What can hang from each mark:
q899: q117 q505 q916
q910: q899
q117: q523 q540 q809 q899
q540: q910 q916
q505: q523 q540 q809 q899
q809: q117 q916
q916: q523 q899
q523: q117 q505 q916

Known rows, with every way that one mark hangs from another:
[q523 [q505 q809]]: [-39   1   5 -10  -4  12  21 -14  -2  19   6 -32   1  28  -3 -18 -19  -7
 -10 -23  -9 -18  39 -10   1  -7  -3  15   7  15 -38   1 -12 -22  -5 -14
  -1]
[q523 [q117 q540] q505 [q916 q899]]: [-39   5   8  -4  -8   7 -37 -26  -2  15 -18 -64 -10  25  -4 -13  -2  -1
 -13 -33  12 -24   1   8 -14   0   0  40   6 -11 -33   6 -14 -26  -2   6
  -2]
[q809 q117 [q916 [q523 q505] q899]]: [-27  -6   8  -4  -5   4  -7 -16 -16 -11 -29 -38  -6  38  14 -10   2 -17
   7 -31  -7 -31   2  12  11  14   8   7   5   8 -15   3   4 -43  -2  -9
 -10]
[q117 [q540 q910] q809 q899]: [-29  12  19 -14 -15  17 -59 -15  37  23  -7 -21   7  27  41 -19 -17  -9
  20 -34   2 -12  34 -20 -21  -7   4  -2 -12 -26  -6  -5  -9 -36  -2  12
   1]
[q916 q523]: [-32   1   8  -2  10   9  20 -13  -2  -5  -3 -25   0  35  -1 -13  -3 -18
   7 -22  -9 -22  32   9   3   3   1  -6   7  -1   8   1   9 -24  -1  -7
  -3]
[q117 q540]: [-36   6   8 -12   9   7  -2 -24  19  17   8 -34   1  30   0 -14 -12 -10
   2 -22  -2 -16  25  -5  -6  -8   5  17   7 -14   5   4 -10 -31  -2 -10
   2]
[q809 [q117 q899]]: [-21   4   8  -8  -1   8   0 -34   6  11   4 -31   3  31  16 -10  -7 -15
  12 -28  -7 -24  43  -3 -11   4  -3   7 -12   3  15  12  -8 -32  -5 -10
   0]
[q540 q916]: [-29   4  10  -8  11  17  -3 -23  13   6   2  -2   0  29   4 -12  -6 -17
 -14 -25  -7 -20  36   4  -1   4   2  17   0  -4  12  10  -5 -17  -5  -9
  -3]
[q899 q117 q505 q916]: [-47  -1  12   9  15  13  23 -22   3  12   8 -38 -17  32  21  -3 -30   4
  -1 -10  -2 -15  23 -14  11  -4 -15  28  13  13   6  -6  17 -33   1  -2
   0]
[q540 [q916 q523 [q899 [q505 q809]]]]: [-24  -5  13   5  19  23 -32 -19  -9  10 -10 -24  -7  37  39 -28 -18 -17
 -17 -21   0 -17  37  13  13  11   3  28  13   5  23 -10   3 -24  -2 -10
  -4]
[q540 [q910 [q899 q916]]]: [-28   8  11  11 -15  28  -8 -17  25   0 -33   2   6  31  12  -9 -30 -12
  -7 -23  -6 -18  10  -5 -11  -8  -1   3   6 -13 -19   0  11 -27  -4  -4
  -9]
[q910 [q899 q916]]: [-21   5   6   5 -14  16  10 -26  17   5 -22 -14   3  30  -1 -10 -26 -10
  -9 -19  -8 -23  14  -4  -4  -8  -4  15   8  -6  -7   8  11 -22  -3 -10
  -6]
[q505 [q809 [q117 [q540 q910]] q916] q899]: [-16   1  16 -21 -12  23 -23 -31  24  25  -3 -23  -2  32  45  -3 -36   8
  11 -27  -1 -20  13  -1 -12  -4  13 -12  -4   0   5   7 -30 -72 -10 -14
  -9]
[q505 q540 q809 [q899 [q916 [q523 q117]]]]: [ -7  -8   9   0   8  22   8 -26   2  23   5 -38 -16  41  15  -6 -39   7
 -11 -19 -11 -27  31   3   7   5   0 -14   9  11  -4   4   9 -49  -4  -9
  -4]
[q910 [q899 q117]]: [-42   6   9  -2   2  16  25 -23  17  -2   2 -15  -1  27  15 -11 -22  -2
  -6 -16 -10 -19  20  -9  -1  -4 -19   9  11   6 -10   4  12 -19  -2 -12
  -4]
[q505 q540 [q899 q117]]: [-43   1  13  -7  21  17  27 -21  20  11  35 -14 -11  31  33  -4 -28  13
 -13 -16 -19 -19  29 -19   7   5 -15 -18   1  18 -13   4 -13 -41  -3 -15
   1]
[q505 q523 [q809 [q916 q899]]]: [-14  -2  12   0  12  27 -27 -35   6  18  -8 -19   0  32  21 -30 -33   1
   3 -15  -3 -26  29  -6  14   2  -1  46  -1   8 -20   8  -6 -36  -8 -14
   0]
[q505 q523 q540]: [-39   1   6   0  28  26  -1 -26  17  19  22 -20   0  36   1 -20 -22  -3
  -8 -20 -14 -22  41 -21  14   2  -6  18   0   1  -5  12  -8 -30  -6 -12
   4]
[q916 q899]: [-31   4   9   4  10  14  -6 -23   6   3  -9 -17  -1  29   8 -22 -12 -15
 -11 -17  -4 -21  24   1   1   2   2  28   0  -3 -11   0  -8 -21  -2  -7
   0]
[q899 [q117 [q540 q910 q916]]]: [-49   6  18  -8  17  22 -38 -20  32  13  -6  -4   0  33  37  -8 -18  -2
  -6 -26   2 -11  17   0  -9   8  -3   8  12 -16  11  -6  -1 -36  -3  -5
  -2]
[q523 [q505 q540] [q916 [q899 [q117 q809]]]]: [-54   1  12  -2   3  17 -32 -13   5  20   2 -31 -12  26  41 -20 -14  18
  -7 -34  -7 -23   6 -24   2  17 -11  25  -1  11 -49  10  -4 -21  -1  12
   1]
[q899 q505]: [-46   3   9  -1  15  15  21 -17   0   6  16 -35  -8  28   5 -13 -15 -13
  -5 -17  -5 -17  40 -12   6 -12  -4  19   0   3   8  -2  -6 -22  -3  -4
  -2]
[q505 [q523 q916] [q899 q117]]: [-34   5  15   0   7  24   5 -34  10  14  21 -26  -3  27  30   1 -23  17
  -1 -15  -7 -25  26 -16   1   2 -27   5   0  19 -11  13 -16 -35  -5 -12
  -1]
[q916 [q523 q505]]: [-44   0   7  -5   1   4  24  -3 -10  -4  -5 -35  -2  34  -6  -9   1 -20
   1 -27 -11 -22  27   2   5   1  -3 -10  12   7 -28  -5   3 -24   0 -10
  -4]
[q809 [q117 q523 [q899 q916]]]: [-14   2   6   4  -4   6 -14 -37   9  31 -16 -38  -5  37   4  -6 -12 -14
  23 -25 -10 -22  23  -9  -9  11   3  26 -19  -9  29   7   1 -48  -6  -4
   5]
[q809 q117]: [-33   1   1  -5   6  13  24 -29   2  10   3 -30   1  33   0  -7  -8 -13
  -1 -23  -7 -25  31   3   0   3   3  14  -5   4  17  13  -5 -34  -6  -9
  -4]
[q117 q899]: [-26   7  12  -8   4   9   5 -24  13   8   8 -22   3  27  13 -16 -10 -15
   7 -26  -7 -21  45  -8 -11  -3  -6   7 -10  -3  -3   5  -4 -20  -3  -7
   2]
[q809 [q117 [q523 q916] q540]]: [-38   5   3  -4   6   6 -20 -35   9  37  -3 -54  -6  33  -4  -8   1  -1
  21 -30  -1 -23   2   1 -18  13  10  35 -14 -18  39  18 -21 -48 -10  -2
   4]
[q505 q809 [q899 q916]]: [ -9   0  10  -3 -13  19  12 -29  12  25   2 -21  -2  30  20  -5 -41   3
 -14 -13  -8 -22  31  -5  -3  -8  -1  -1   5  14 -15   4 -14 -38  -4 -17
  -1]
[q117 q523 q809 q899]: [-27   8  13  -8 -11  11 -28 -20  20  30   4 -31  -3  26  15 -21  -8 -13
  26 -27 -10 -17  40 -26  -9   3   0  19 -27 -10   3   2  -6 -29  -7  12
   8]
[q809 q916]: [-33   2  11 -12   4  13  13 -20   6  -1   6 -19  -8  27   2 -11 -11  -7
  10 -24  -8 -25  21  -1   2  -4   5  14  -6   0  -8  14  -2 -31  -6  -7
  -6]
[q899 q117 q505]: [-59   1  12   0  23  14  25 -17   0   5  25 -38 -14  30  21  -9 -21  -1
  -2 -13  -3 -14  35 -15  11  -7 -18  19   8  17   8  -5   7 -26  -1  -2
   0]
[q505 [q523 q916] q809]: [-28   3   8   0   8  28 -10 -34   0  29   8 -29   6  28  10 -21 -25   7
   2 -21  -4 -27  41  -7  -3   1  -7  37   0   8  -8  20 -12 -24  -9 -12
   2]
[q523 [q117 q540] q505]: [-41   4   7 -15  -4   4   0 -19   6  15   2 -62  -9  29 -22  -6  -7 -10
  -8 -27   4 -19  22  -2  -5 -12   0  17  10  -5 -22   2  -5 -31  -2   1
  -2]

Rows:
[-32   4  15  -4   7  15  -2 -26  -2   5  17 -57 -13  26   8 -13 -14 -14
   4 -22   3 -20  55 -10  -5 -14 -11  23  -9   4   5   0   4 -22  -3   6
  -1]
[q523 [q117 [q899 q505]]]
[-27  -5  18 -17   9   6 -10 -13  -4  -3   6 -52 -16  34   7 -12  -3  -8
  17 -41 -10 -28  27  -2   4   6  -4 -11  -8   4 -32   8  16 -38  -3   0
  -6]
[q809 [q916 [q523 [q117 q899] [q505 q540]]]]
[-42   1  12   7  19  31 -51 -30  16  27   6 -20  -5  31  45 -26 -23  22
   0 -24  -5 -25  19 -27  10  19 -16  42  -3   8 -21  17  -1 -29  -5  11
   5]
[q505 [q523 [q916 [q899 [q117 q809]]]] q540]
[-43   0  16  -4  11  20  12 -23   7  21   8 -35 -20  28  29 -20 -37  11
  15 -14  -9 -16  13 -22   7  -4 -16  34  -4  11  10   5   8 -40 -10  -9
  -1]
[q910 [q899 [q117 q523] [q505 [q809 q916]]]]
[-26  -3  10   2  11  13 -11 -33   7  26  11 -42 -11  39  32 -10 -27  -2
   3 -28  -8 -21  34 -17   2   4  -3  13  -7   5  26   9   4 -45  -4  -4
   0]
[q809 [q117 [q899 [q505 q540] q916]]]
[-41  11  10   0  -2  19 -33 -16  35  18 -19 -23   2  33   5 -17 -18 -14
   6 -26  -7 -10   5 -11 -18  -5   5  10  -5 -31   4  -7  -9 -38  -7  -5
   0]
[q117 q523 [q540 [q910 q899]]]
[ -5  -3  11 -21  -5  22 -21 -47  21  35  13 -40   3  35  32  -6 -37  13
  10 -16  -4 -26  25 -11   5  -5   0  11  -1   9  13  16 -28 -69 -12 -22
  -3]
[q505 q523 [q809 [q117 q540] q916] q899]
[-27   0  11  11  -4  14   9 -16   0  -3 -21 -35  -5  36  16  -9 -24 -16
  -2 -19  -7 -19  17  -2   6  -9  -9   2  16  -1  10  -4  28 -27   0  -8
  -8]
[q910 [q899 q505 [q916 q523]]]
[-27   4  12  13 -10  22  -8 -11  12 -11 -43  -2   7  37  16  -9 -23 -18
   2 -25  -9 -21  10   6  -6   0  -1 -17  14 -16  -7  -6  26 -31  -1  -6
 -11]
[q540 [q910 [q899 [q916 q523]]]]
[-33   5  13   3  19  45 -46 -23  37   8  -4  19   9  35  25 -20 -27 -10
 -22 -29 -16 -18  34 -15   3   6  -6   5   0 -13  -6  10  -1 -23 -10 -14
  -7]
[q505 q523 [q540 [q910 q899] q916]]
[-10  -2   3  -6  -1  28  10 -42   8  31  17 -28   5  35  20  -7 -34   2
  -8 -13  -9 -25  50 -13   8  -2  -8   3  -1  23   9  11 -23 -48 -11 -24
  -2]
[q505 q523 [q809 q117] q899]
[-15   1   6 -18  -9  14  -1 -38  18  35  13 -38   2  33  28  -6 -29   5
  -6 -18  -5 -21  29  -4  -8  -4   5  -3   3   5  16   8 -29 -55  -7 -21
  -1]
[q505 [q809 [q117 q540]] q899]
[-46   4  14 -18  -7   3  12 -17  19  16  17 -43  -6  28  22   3 -21   9
 -10 -19  -6 -14  14 -18   0  -7 -16 -17  17  10 -35  -8 -20 -43   0 -15
   0]
[q523 [q505 [q899 [q117 q540]]]]
[-39   3   7   4  -7  12 -12 -23 -15   1 -14 -52 -11  23 -10 -12  -1  -5
 -15 -30   5 -29  13   9  -9   3  -4  38  -2   3 -41  11  -8 -17  -3   8
  -5]
[q523 q117 q505 [q916 q899]]
[-26   0   2   9   4  19 -23 -38  -9  36 -15 -39  -6  32  14 -23 -13   0
   6 -25  -4 -27  13   9 -10  22   9  51 -17  -1  21  15 -19 -40 -11  -6
   4]
[q505 [q809 [q117 [q523 [q916 q899]]]]]
[-32  -2   9 -16   1  17  19 -14   9  28  30 -29  -5  30  18 -12 -31   6
 -23 -26 -19 -20  38 -20   3  -3  -3 -22   2  22 -43   1 -29 -35  -6 -22
  -1]
[q523 [q505 q540 q809 q899]]
[-30   0  16   1   4  27 -50 -24   8  13  -1 -31  -9  28  34 -25 -24  -2
   8 -16   1 -22  29 -26  23  -7  -6  47  -9   4  -6   3   0 -38  -6  11
  -3]
[q117 [q809 [q916 [q899 [q505 q523]]]]]
[ -5   2  12   2 -13  25 -46 -36  19  27 -11 -37  -2  31   8 -12 -27  -4
  11 -20   4 -25  48 -22   3  -8 -11  36 -11   0  -8  10  21 -35  -4  17
   1]
[q505 [q523 [q117 q809 [q899 q916]]]]
[-40   3  11   2  13   4  -8 -27  23  36  -7 -44 -13  38   3  -7 -24   5
  15 -13  -4 -11   0 -11   0   6  -2  35   7 -13  14  -5   7 -52  -2  -1
   9]
[q899 [q117 q523 q540] q916]
[-41   1  12   1  19   5 -20 -21   8   3 -15 -36  -5  38  31 -18 -12  -5
   5 -17   1 -15   9   8   5  12  -5  14  22  -8   3 -12  13 -38   4  -6
   3]
[q916 q523 [q899 [q117 q540]]]
[-36   3  14   1  13  25 -24  -7   7 -10 -19   8   4  37  21 -11  -3 -25
  -3 -31  -5 -17  30  17  -3  12   6 -13   6 -13  12  -5   6 -26  -3  -6
  -8]
[q540 q910 [q916 q523]]
[-36   4  11   2   5  10 -16 -33  -8  27   9 -59 -11  29  18 -11  -2  -6
  23 -32  -4 -22  29 -12 -17   9  -4  31 -26  -1  41  11 -17 -37  -9   2
   4]
[q809 [q117 [q523 q916] [q899 q505]]]
[-52   6  13  -6  -3  15 -31 -18  29  33   6 -49 -13  30  31 -18 -24   5
  13 -16  -4  -7  11 -36   3  -9 -16  30   0 -10  19  -5   6 -39  -5  11
   4]
[q910 [q899 [q117 q523 q540 q809] q505]]
[-20   4  16 -11   1  14 -62 -24  20   8 -23 -18   9  41  43  -8  -1 -22
  14 -41   1 -17  28  15 -16  16   9 -14   2 -26  41  -2   0 -50  -3  -7
  -5]
[q809 [q117 [q540 q910 [q916 q523]] q899]]
[-34   1  19  -7  -8  23 -18   0   7 -10 -11  -3   2  33  27   3  -5 -21
 -17 -33 -11 -18  26   6  -2   6  -1 -45   8   1 -24 -13 -16 -38  -2 -15
 -13]
[q540 q910 [q916 [q523 [q505 q899]]]]
[-20   2  11  -2 -18   6  -4 -24   1  12 -13 -51  -8  28  -9  -3 -14 -12
  -2 -28   1 -23  31  -6 -10  -8  -8  18   0   3 -36   1  11 -26   0   5
  -3]
[q523 [q117 [q899 q916]] q505]
[-35   2  19  -8  26  20 -28 -24  16  18  26 -20 -10  31  38 -19 -16 -11
 -10 -33 -12 -16  50 -16   0   5  -6   9  -8  -2  17   5 -11 -21  -5  -7
   1]
[q117 [q899 [q505 [q540 q916]]]]
[-33  -5   8  -6   2  23 -21 -11  -7   7 -21 -15   6  40  26  -9  -9 -20
  -7 -38  -5 -21  32  15  -2  18   6 -10  10   6   0  -4  -1 -40  -6 -14
 -11]
[q540 q910 [q916 [q523 [q505 [q809 q117]]]]]
[-28   7  18 -10 -11  22 -75 -15  29  11 -26 -14  -2  28  43 -22 -19  -3
  15 -30   5 -16   1  -9  -6  -1  15  25 -10 -25 -16  -2  -9 -42  -4  16
  -5]
[q117 [q540 q910] [q809 [q916 q899]]]
[-49   1  15   2  18  15 -31 -31   1  30   6 -55 -13  28  52 -24 -31  19
  -1 -19  10 -15  11  -5  -5   4 -10  54  16   5   4  -4  -9 -33  -2  -3
   6]
[q523 [q916 [q899 [q117 q540] [q505 q809]]]]
[-27   1  14   2  -4  16  23 -28  15  12   5 -17 -10  31  27   7 -34   9
  -5  -9  -9 -20  19 -11   4   0 -15  -5   8  16 -14  -1  -2 -43   0 -11
  -2]
[q505 [q899 q117 q916]]
[-28  -1   9   5  16  19 -26 -36  12  29   1 -68 -14  38  -5  -8 -32  -3
  -3 -12  12 -16  30 -12  13 -17  -9  50  13  -7  13   1  15 -44  -4   4
   1]
[q899 [q505 [q523 [q117 q540]]] q916]
[-49   5  11  -9  -4  14 -18 -10  14   9  -8 -50  -6  30  -9  -6 -10 -13
  -7 -32   6 -15  21  -3 -10 -12   5   8   6 -14 -34  -8  -5 -36  -3   7
  -5]
[q523 [q117 [q540 q910]] q505]
[-26  -3  10 -12  11  30 -31 -28  16  21  16 -33 -13  32   5 -18 -23   9
   9 -25  -6 -29  34 -24  20  -3  -1  30 -14   2 -11  26   9 -39 -11  15
  -4]
[q505 [q523 [q117 [q809 q916]]] q540]
[-17  -2  14  -9  21  17 -33 -26   7   4   7 -26 -10  37  18 -16  -3 -15
  -3 -36  -9 -25  47  10  -1  19   1  -3  -6  -8  17   9  15 -25  -3  -1
  -2]
[q505 [q540 [q916 [q523 [q117 q899]]]]]
[-49   9  16  12   5  37 -30 -20  10   2  -6 -21   5  27  26 -16 -25  -2
  -2 -26  -2 -20  26 -17  -8 -11 -18  21  -1  -6  -7   6  -4 -22  -9  -4
  -8]
[q540 [q910 [q899 [q505 [q523 q916]]]]]
[-27  -8   6 -12   5  16 -14 -26  -2  20  -3 -34  -9  35  28 -23 -24   5
  -7 -33 -11 -28  12  -4  10  14   9  24  -4  16 -27  16 -13 -46 -10 -14
  -5]
[q523 [q505 q540 [q809 q117 [q916 q899]]]]
[-55   5   8  -1  -3   8  25 -13  12  13  -4 -34  -8  29  -3 -10 -12  -5
  -1 -21 -16 -15   9 -20   0   0 -21  12   2   7 -31  -4   5 -27  -5 -10
   0]
[q910 [q899 [q117 [q523 q505]]]]
[-49   5  13  -2  -8  23   4 -14  15   9  10 -31  -8  24  35 -16 -29   2
  -1 -16  -5 -15  30 -30   8 -12 -24  15   4  13  -1   0  18 -23  -3   9
  -5]
[q910 [q899 [q117 q809] q505]]
[-29   1  13   6   0  13  17 -26  17  25   3 -25 -16  33  14   5 -29   7
   2  -8 -12 -16  11 -15   4   6 -13   5  -3   8   0  -4  -5 -49  -3  -6
   4]
[q505 [q899 [q117 q523] q916]]
[-19   0  14  -8  -7  14   1 -35  27  37   7 -35  -7  33  40  -1 -49  21
  -6  -8  -2 -14  16 -11  -5  -4  -9   6  20   9  -7  -5  -7 -54  -1 -15
   3]
[q505 q809 [q899 [q117 q540] q916]]
[-34   4  13 -12 -15  20   7 -18  20  14  20 -17  -6  25  38  -2 -26   8
   0 -14  -9 -19  31 -25   3  -3 -17 -13  -3  17 -13   1 -10 -36  -2   4
  -2]
[q505 [q899 [q117 q809]]]
[-24   7  22 -11   7  15 -64 -16  26   3 -19  -9   8  36  42 -14  -4 -22
  13 -38   0 -13  32  10 -16  12   7 -15   6 -30  16 -10   2 -35  -1  -7
  -2]
[q117 [q540 q910 [q916 q523]] q899]
[-34   1  10   1  -9  15  -4 -20  17  20  -5 -18  -7  31  26  -7 -29   6
   8 -15  -4 -19  20 -19   6   1 -10  24   6   6  -9   3  19 -35   0  12
   0]
[q899 [q117 q809] q916]
[-49  -1  12  -2  24  25  17 -21  11  21  27 -30 -12  31  40 -25 -44  14
 -14 -16 -15 -14  34 -25   9  -2 -20  15  11  19  -3   3  12 -26  -5 -14
  -1]
[q910 [q899 q117 [q505 q540 q809]]]
[-13   3   8  -3  -7   0 -35 -40  23  42 -15 -50  -4  40   8  -7 -14 -10
  25 -26  -4 -17  14  -8 -14  10   9  27 -11 -23  36   4  -5 -58  -6  -4
   8]
[q809 [q117 q523 q540 [q899 q916]]]
[-39   4  14  -4   0  22 -66 -17  17   9 -30 -28  -4  31  11 -13  -9 -18
 -26 -34  13 -15  12  12  -6   3   8  28   7 -22 -27 -10 -10 -30  -3   4
  -6]
[q523 [q117 [q540 q910 [q916 q899]]] q505]
